Each row comes from the steps of one path. Every step used is in the known rows, and no mark comes twice. Write the path behind each row, first mark first.
Known rows:
G N V: [-30   2  -1  -6 -12  35   8  24  -8  -3   7   0  14   0   8  27  -1 -12
  -1  11]
H L V J G: [ 31  33  12  -2 -11   0 -33  33  23  54 -11 -12  11 -45 -87   6  46 -33
 -24 -32]
N G J H: [ 20  -1  19   3  27 -13 -11   1  10 -72 -12 -20 -26 -12 -19 -11   6  -6
  -9  30]
H J V N: [ 18  18   0 -18 -40 -24 -38 -14  27  38  -8  -8   3 -15 -39  -1  25 -20
 -24   2]
G J V: [-11  11  21 -13   8 -20  -9  -2   5 -34  -2  -1   6  15 -17  16   8   9
 -31  38]
L V N G: [ 23  12   4   6 -13   4 -18   9  -4   3 -15 -19 -15 -41 -37  -1  40   1
  18 -16]
V N G J H: [ 40  -6  20  -3  -6 -24 -26  -9  10 -59  -9 -24 -27 -29 -24 -11  22 -20
  -1  16]
G J: [  6   1  17   2   6  -4   1   8  -9 -36   2   6   3  16  -8  10  -6  -1
 -24   2]
L V N: [  9  18   4  -7 -28   7 -20  16   4  25  -9  -4   3 -21 -20   6  26 -17
  12 -28]
N V J: [  1  14  -8  15 -10  26 -11  27   2  30  -7  -7 -12 -21 -10  -5  27 -19
 -23 -17]
L V N G J: [ 32  18  21   4  -8   1 -17  16 -11 -36 -12 -15 -12 -22 -47   4  33   4
  -4 -13]
L V: [ -9  24   2   1   3  14 -10  27   3   9 -12  -1   3  -1 -17   6  11  -3
  10 -15]
F V N G J H L: [ 50  32  10 -21 -21   9 -42   9   7 -28 -25 -20 -22 -16 -56 -34  25 -40
  -3   4]
G N V J H: [-10   8   6  -9 -21  21 -19  27  15   1  -1 -21  -7 -24   5   5   9 -49
 -13  12]
J H L V N: [ 27  30  -7 -20 -31  -2 -41  35  40  39 -10 -19  -1 -26 -42  -9  36 -57
   8 -17]
H L V: [  9  34 -10  -6   0  18 -16  41  12  38  -5  -4  10   3 -45  -2  20 -18
  -6 -20]
J H L V N G: [ 40  26  -8 -14 -13  -3 -37  25  32  15 -17 -31 -20 -43 -60 -19  48 -36
  15  -3]
V N G J: [ 38  -5  21   5 -10 -14  -8  -8 -12 -44   2 -13 -11 -21 -31   1  24   9
 -13   1]
F V N G J H: [ 31  20  24 -15 -15   5 -33  -5  -2 -57 -30 -15 -34 -19 -26 -29  13 -26
  13   7]

Write each row's path:
[-26  -4   7  -7  -7  21   3  10  -1  -3   0   0  16 -28 -19  42  12 -19
   3  11]
J G N V
[ 58   8   6 -11 -11 -20 -28   5  21 -32  -2 -25 -16 -25 -53 -18  30 -35
 -17  11]
V N G J H L
[  7  21  -7 -16 -27  26 -25  40  26  30   7 -22   4 -23 -26   5  15 -65
 -28  11]
G N V J H L
[-11   8   3  -3 -20  23 -16  17  13  22  -7  -2  15 -24 -45  33  11 -31
 -17 -13]
H J G N V
[-12  10   3   2 -27  34  -6  26  -8  16   6  -7   8 -18  -4  18  10 -24
 -23  -2]
G N V J
[ 18  10 -13 -17   0  -8 -22  14  35  17  -1 -15  -4  -3 -23 -15   8 -40
  -3  13]
J H L
[ 37  18  -3  -8 -15 -13 -35  20  35  33  -2 -23  -9 -23 -34 -24  19 -49
 -27   0]
V J H L
[ -9  -8  22 -16 -11  -9   2 -12  -4 -15   6  -3  24 -24 -19  37  -2  -8
   3  13]
J G N
[ 17   4  10  -1 -10 -14 -26   4  26   4  -8 -19 -21 -26  -4 -17   8 -36
 -14   4]
V J H
[ 31  33  10 -20 -23  -4 -42  40  32  -1  -6 -17   3  -9 -52  -2  28 -54
 -14 -15]
G J H L V N
[ 33  22  22  -7 -20  16 -19  -6 -26 -41 -18  -5 -19  -9 -35 -16  17   4
   3  -8]
F V N G J
[ 19  29  22 -15 -28   5 -24  35  13  41   3 -16  29 -41 -77  28  29 -34
 -22 -18]
H L V J G N
[  2  19  38 -18 -36  22 -18  -1 -14   5 -13  -3  11 -31 -36   9   3 -23
  -1 -10]
F V J G N
[ 28  36   8  -3  23   1 -27  41  21 -34 -18 -27 -17 -11 -64 -14  27 -22
 -10  13]
N G J H L V
[ 20   5   6   1  -4 -15 -21  -8  22  24 -17   1   4 -25 -52   5  11 -18
 -16 -23]
H J G
[ 49  31  11  -2 -15   2 -25  33  -1  -8  -6 -16   0 -19 -75  -1  43  -9
 -19 -20]
H L V N G J
